(in the rows, 128 means zero)
Known rows, with every step that occurs:
b-d-t-m-a: [138 100 105  96  65 127 125 132 126 132 161 118  56 102 102 167 137  87
 104 146 151  82  86 109 111  53 158 173 178 106 142  80 109 123 135 112
 114 118 129 114 143]
p-d-t: [134 135  94 108 142 157  93 111 105 154 118 140  75 101  79 151 146 100
 107 131 185 131 124  96 104  60 159 149 163 137 127  85  98 134 190 134
  97 112 142 149 158]
p-x-v-c: [136 124 115 125 171 145 122 132 118 135  90 112 187 114  75 108 157 134
 107 129 188 137 116 103  75 109 188 105 131 163 147 147 109 137 154 125
 118 103 121 142 157]
b-d-p: [150 102 112 134 121 152 101  99 126 139 201 136 131 101  96 120 151 109
 101 128 136 109 113 102 113 133 169 145 154 125 132 107 121 150 134 122
 119 113 134 118 156]
t-m-b-d-p: [154  88 126 128  84 119 117 123 116 119 190 125  84 115 105 135 123  90
 100 135 132  90  77 115 124 120 165 148 182 107 162 110 120 146 113 111
 141 106 112 118 146]
b-d-p-x: [151 115 114 127 127 150 107 111 127 152 175 130 152 100  94 148 146 119
  98 149 173 108 109 100 118 107 171 136 157 143 136 119 134 135 131 130
 115 104 129 140 161]
p-x: [145 141  97 139 137 155 108 141 111 141 136 123 152  96  83 138 167 123
 110 133 183 134 118  91  94 101 176 143 130 142 143 129 114 129 152 135
 105 101 127 149 157]
m-b: [149 130 104 141 131 135 108 134 117 124 165 109 104 111  78  93 161 104
 104 113 136 142 106  96  97 137 173 154 160 121 146 112 104 140 156 117
 120 108 122 100 141]
h-d-t-m-y: [133 112  85  88  80 141 100 115 103 148 113 145  75 121  82 161 113  94
 108 101 157 102  96 107  83  39 160 135 155 104 148  93 114 138 147 140
 110 115 141 166 150]
x-v: [130 126  99 122 132 129 115 105 107 128 169 104 139 100  81 117 175 111
 118 122 160 147 130  93  69 134 174 132 136 135 145 133 103 152 149 112
 108 115 110 138 161]
b-d: [146 111  95 137  73 154 111 117 132 136 183 127 132  91  95 118 165 105
  98 112 152 116 111  88  99 140 176 160 143 119 143 106 114 137 155 119
 114 107 131 136 153]
h-d-t-m: [136 104 104 107  92 162 104 124  93 141 113 134  57 104  84 120 120  94
 116 118 159  90 105  97  95  53 160 145 151 102 137 109 107 137 167 130
 104 116 143 187 146]
t-d: [142 125 100 164  84 146 109 122 111 135 152 102 127  96  81 130 180 115
 117 115 166 120 113  94  90 124 179 165 142 105 166  89 106 146 173 119
  97 103 134 149 160]
a-m-b-d-p-x: [157  87 117 157 156 131 138 110 127 143 177 102 116 104  82 161 126 102
  93 142 161  96  86 108 141 147 171 116 185 140 145 144 131 127 110 128
 128  96 112  99 146]
a-m-b: [148 107  98 167 146 136 128 125 110 122 172  85  83 103  73 112 147  94
 105 111 138 120  95 104 113 150 172 133 162 124 150 139 105 137 143 125
 120 102 114  89 139]
h-d-p-m: [145 125 108 133 103 150 104 118 102 130  95 108 122 102  88  84 155 116
 115 116 157 117 131  83 110  99 171 118 147 124 103 123 121 139 152 147
 111 115 130 131 150]
g-y: [134 122 105 157  96 150 107 109 127 132 119 117 119  79  79 151 136 105
 113 116 148 111 112 102  79 106 174 135 135 128 148 111 109 148 166 143
 106 106 144 118 148]
d-p-x: [148 135 113 136 176 149  99 119 102 144 147 128 147 102  85 126 155 128
 110 150 172 124 121 103 109  94 170 132 149 143 137 129 126 144 130 146
 107 110 124 138 164]
x-p-m-b: [139 126 120 174  96 107 129 143 103  98 131  77  95 114  88 116 153  93
 107 126 145 149 123  87  89  88 187 146 172 135 127 120 113 141 146 113
 115 102 108  96 149]
v-x-p-g: [129 123 115 181 111 143  93 134  89 116 138 117 101 115  88  89 163  88
 105 137 164 113 147 100  89 100 186 156 144 134 112 104 135 132 170 120
 124  97 138 121 160]
h-d-t: [144 115  93 113 135 176  98 113 106 150 123 128  92 105  74  98 126 105
 107 114 156 109 121  85  97  73 161 137 149 117 116 105 109 140 178 133
 100 119 152 155 146]
a-m: [137 111  90 167 132 158 122 115 105 131 168  96 100  88  77 115 150 103
 116 107 149 112 113 100 102 138 173 129 135 125 152 133 106 136 152 140
 109 103 122 127 149]
p-m-y: [141 148  83 128  68 119 110 132 123 135 127 115 139 101  91 165 189 110
 112  99 155 152 125  91  79  94 180 136 146 142 137 106 113 142 145 154
 120 105 118  89 157]
p-m-b-d-t: [157 113 108 132  81 130 129 138 136 136 136 116  73 100  97 160 149  82
  97 133 148 117  95  83 117 113 172 151 194 143 125 119 105 137 144 122
 128 108 117  78 139]
y-m-b-d: [156  99 111 148  60 150 112 114 133 121 149 114  95  96  91  81 154  91
  96 118 110 119  87  81 107 167 175 130 152 115 129 115 122 138 135 105
 138  98 110 120 139]
x-v-c: [136 113 107 127 150 141 115 122 118 125 123 112 163 114  78  77 153 122
 109 109 157 133 120 103  68 131 182 117 131 147 149 134 100 148 163 114
 121 110 125 130 154]
b-m: [139 108 110 142  76 147 100 121 115 121 182 108  87  90  82 117 173 117
 107 119 151 110 107 103  92 145 167 155 140 127 137 101 119 141 160 124
 120 107 118 156 153]
h-d-p: [141 115 106 121 137 166  91 103 103 138 140 122 118 114  81  69 135 117
 107 112 147 116 122  92 102  97 162 127 143 113 119 115 124 144 156 131
 108 119 142 141 151]
m-y: [138 137  77 117 110 132  95 116 121 141 170 133 137 112  81 147 171 113
 109  98 144 144 118 104  72 106 177 144 139 127 144  98 110 145 152 142
 114 109 132 105 157]
d-p-g-y: [135 133 131 165 110 143  96 100 119 129 117 125  93  94  83 144 141 104
 113 132 143  85 119 115  96  69 171 123 149 136 124 133 110 153 156 151
 121 102 146  76 151]
b-m-y: [138 115  93 120  55 124  94 109 126 129 190 121 111  99  80 165 172 117
 100 101 150 122 101 112  78 127 168 147 147 131 143  85 127 143 150 134
 127 106 119 133 158]
v-x-p-d-t: [130 106 105 137 167 148  91 107  75 145 117 132  82 116  74 128 119  85
 103 155 190 132 146 105  95  60 168 138 170 142 111  58 129 133 188 120
 103 110 151 159 163]
t-m-b-d-h: [146 102 132 120  35 118 131 120 136 118 136 103  43  90  95 128 132  85
  92 111 132  83  83 106 109 137 169 165 165  99 147 109 108 147 131 124
 129 115 108 127 137]
x-p-m: [131 134 111 177  89 127 121 133  97 108 133  87 114 101  91 114 167  98
 114 124 153 142 143  82  79  79 188 144 145 133 133 120 117 141 148 129
 104 104 116 121 159]
a-m-b-d-h: [149  88 112 142 107 139 145  94 147 130 156  80  51  82  77 118 131  80
  88 103 126  84  90  98 118 185 173 139 166 114 135 127 113 146 138 134
 127 111 114  92 131]
p-m: [139 144  97 157  90 143 115 141 108 121 125 105 117  87  93 124 190 110
 119 115 156 143 130  79  93 109 181 141 134 137 129 124 105 141 156 143
 113 106 119 120 152]
d-p: [146 123 109 135 151 151  91 107 100 132 176 126 110 110  88  88 150 111
 115 128 142 121 122 105 100 110 165 140 148 126 135 113 112 156 142 137
 114 116 127 112 160]
d-t-m: [139 113 108 121 104 143 107 137  92 131 158 138  52  99  92 142 135  88
 123 131 150  93 105 109  96  59 163 156 158 116 151 106 101 151 149 133
 110 114 129 156 152]

Rows:
[139  95  90  94  48 126 111 113 123 149 183 154  81 109  99 216 126  88
 102 117 152  95  84 113  92  65 168 155 171 117 167  85 118 143 127 131
 121 108 129 129 156]
b-d-t-m-y
[154 122 123 176 103 111 121 122 110 124 120  80 112 108  89 140 166 110
 112 140 150 118 105 102 120 111 177 142 184 116 150  99 106 153 137 126
 118 104 114  87 154]
t-d-p-m-b
[142 109 131 146 169 133 123 112 114 145  92 100 198 120  75 134 143 147
 110 150 197 111 108 121  88  97 185 100 150 143 168 118 117 154 144 115
 111 103 125 147 170]
t-d-p-x-v-c
[123 117 118 137 128 137 101  93  94 130  83 108  77  99  76  99 141  91
  99 131 182 129 156 103  89 105 168 149 148 129  97  61 130 141 176 135
 107 117 134 164 160]
v-x-p-d-h
[136 108 106 170 142 146  99 130  82 118 164 115 117 110  87  84 143  96
 108 133 157 132 143 101  83 124 181 148 140 127 129  82 137 144 157 112
 114 109 136 146 159]
v-x-p
[147 135 112 151 128 141 107 128 102 122 137 113 121 102  97 107 175 113
 120 133 149 129 129  93 103 102 174 124 153 139 119 126 113 153 134 148
 119 113 115 102 159]
d-p-m
[147 121 109 121  86 120 124 124 133 125 143  93 121 102 107 135 172 109
 101 145 143 109 112  91 120  97 168 141 175 129 114  96 123 126 122 132
 122 119 118  64 142]
b-d-p-m-a
[156 133 124 157 137 118 115 129 107 115 124  97 101 114  94 109 162 106
 109 136 139 138 113  97 115 111 173 135 178 136 121 126 108 150 126 140
 130 110 109  70 146]
d-p-m-b
[159  89 128 137  92 146 103 102 121 123 162 121  92 106  94  70 140  89
  99 133 100 111  83  93 115 151 168 113 165 113 126 116 128 152 114 114
 143 104 109  97 144]
y-m-b-d-p
[147 117 114 162 118 145 102 104 102 142 166 108 129 103  85 125 164 120
 118 133 158 109 114 112 103 114 171 151 154 106 157  88 110 159 147 124
  99 108 136 130 168]
t-d-p
[133 112  73 144 130 133 121 102 118 143 189 108 118 102  74 155 154 101
 113  93 146 127 113 109  85 130 176 131 145 127 160 119 117 141 141 148
 115 102 126 100 154]
a-m-y
[151 124 116 143 127 134 111 123 111 125  91 100 109 114  86  90 146 110
 103 117 146 126 110  86 116  99 168 117 173 122 111 121 118 140 143 135
 126 115 119 100 138]
h-d-p-m-b
[143 111 139 165  70 121 113 102 151 131 130 121  88 100  88 166 126  95
  89 133 131  74  83 115 119 102 173 130 189 133 135 124 122 141 147 128
 140  97 138  48 142]
m-b-d-p-g-y
[113 119 136 166  38 132 119 109 122 100  76  83  71  92  82 105 145  88
 107 140 117  93 113  92  69  35 180 113 145 116 100 118 131 130 153 127
 117  99 132  65 143]
x-p-g-y-m-a
[148  97 112 136  40 119 124 137 132 117 170 119  89 105  99 153 144  89
  96 115 146 104  79 106 112 130 173 163 166 109 170 110 113 131 135 105
 133 102 113 134 141]
t-m-b-d
[149 115 114 125 114 129 113 142  97 121 147 120  33 114  89 136 123  84
 112 134 140 105  86 112 107  65 165 162 182 116 158 110  97 147 141 121
 121 113 121 123 143]
d-t-m-b
[131 125  85 118  59 118 104 130 108 131 166 134 100 112  93 172 155 104
 117 102 147 120 102 115  77  90 172 151 142 113 169  96 114 143 130 141
 123 108 122 136 161]
t-m-y
[155 104 101 120 116 140 111 123 135 142 176 127  76 108  89 139 128  83
  93 129 134 116  86  94 114 123 168 162 192 129 135 104 107 139 154 111
 122 111 128 105 140]
m-b-d-t
[136 125 118 118 187 126 113  99  99 141 152 113 161 111  77 138 166 125
 114 156 178 134 127 104  90 107 170 103 152 154 138 146 119 150 123 125
 109 113 111 141 171]
d-p-x-v
[150 110  96 121 101 162 105 121 125 148 172 140  94  95  91 150 138  92
 101 128 149 102 106  90 103 105 171 158 166 130 135 101 110 143 158 122
 109 112 142 130 153]
b-d-t
[151  80 134 156  79 146 109  84 135 124 112 115  95  88  87 122  99  89
  98 135 103  90  76 104 107 130 168  96 166 121 137 109 132 156 121 123
 140 101 120  81 138]
g-y-m-b-d-p
[120 130 123 123 102 134 109  83 108 126 109 102  68  94  75 104 139  98
  99 111 176 129 145  95  81  79 171 150 145 122 111  88 116 144 180 139
  95 114 129 151 163]
x-p-d-h
[151  96 127 127  52 150 116  96 143 118 121  94  60  82  86  66 148  83
  93 112  99 106  88  83  99 166 170 130 149 108 115 118 116 153 128 126
 137 110 105 112 134]
y-m-b-d-h
[161 109 121 137 144 131 112 120 131 142 154 125 136 114  91 143 137 114
  87 147 162 117  92 101 130 127 171 135 184 143 141 119 129 134 123 120
 127 103 121 109 151]
m-b-d-p-x
[143 116 147 175  81 138  97 101 120 110  87 111  53 101  83  87 128  89
 109 135 104  85  90 106 102  82 171  97 162 129 114 138 122 155 133 138
 144  95 128  59 142]
d-p-g-y-m-b
[148 128 119 179  87 131 117 116 104 131 124  94 132  97  89 143 183 117
 122 138 164 114 121  99 109  98 175 139 157 119 147  92 109 155 140 137
 105 105 123 117 162]
t-d-p-m
[142 114 130 122 208 144 113 116 107 138 114 120 187 122  76  95 137 136
 108 148 181 129 116 115  87  92 178  96 143 167 140 151 117 150 135 127
 124 109 119 132 163]
d-p-x-v-c
[137 100 140 165  33 163 103  88 139 127 107 136  88  81  91 123 137  88
 105 133 116  63  94 100 108 101 173  96 145 126 117 129 133 149 135 146
 140  92 137  92 149]
b-d-p-g-y-m
[153 118 103 152  61 120 130 141 138 120 130 103 112  96  98 141 172  97
  94 118 147 131 100  80 115 138 181 143 171 134 135 123 111 126 145 122
 130 101 109  93 141]
p-m-b-d
[117 115 138 197  34 146 109 102 111 105  98 103  73  88  82 105 135  82
 115 126 130  92 119  92  66  56 187 107 128 126 121 127 131 147 154 131
 118  87 132 113 151]
x-p-g-y-m
[126 110 125 124 110 107 118 118  86 122 120 119  27 128  84 165 104  72
 102 141 180 119 101 111 100  18 163 152 196 118 147  88 104 133 162 107
 107 105 122 144 155]
x-p-d-t-m-b
[158  98 118 131 123 134 108 107 131 134 195 123 109 114  89 117 136 103
  92 130 129 114  95 105 119 149 167 151 181 121 138 110 122 148 131 115
 131 111 119  88 147]
m-b-d-p
[126 127 105  83  99 121 113 125 103 140 108 121  38 111  86 168 141  94
 108 148 187 104 104 109 108   4 149 160 179 117 134  70 100 114 166 126
 103 119 132 135 148]
p-d-t-m-a
[136 119 125 143 154 118 124  97 100 146 133  96 169 105  77 163 168 133
 118 160 198 117 119 108  92 104 176 110 159 136 169 117 119 155 128 116
  96 108 114 154 179]
t-d-p-x-v
[148 130 117 162 130 140 110 117 101 152 134 108 154 102  83 163 156 131
 114 154 190 110 112 108 112  91 173 138 155 123 157 101 122 147 142 130
  96 103 131 149 169]
t-d-p-x
[149  94 113 177  73 114 126 141 112 109 134  94 112 108 100 125 146  82
  93 140 150 130 121  89 107 147 189 144 178 138 122  87 144 128 137 100
 134 101 118 105 147]
v-x-p-m-b-d
[133 111 103  86  92 141 115 131 103 134 105 104  47 113  87 113 122  98
 108 132 155  83  98  97 102  31 152 152 166  96 121  88 110 119 155 124
 104 128 141 143 134]
h-d-t-m-a
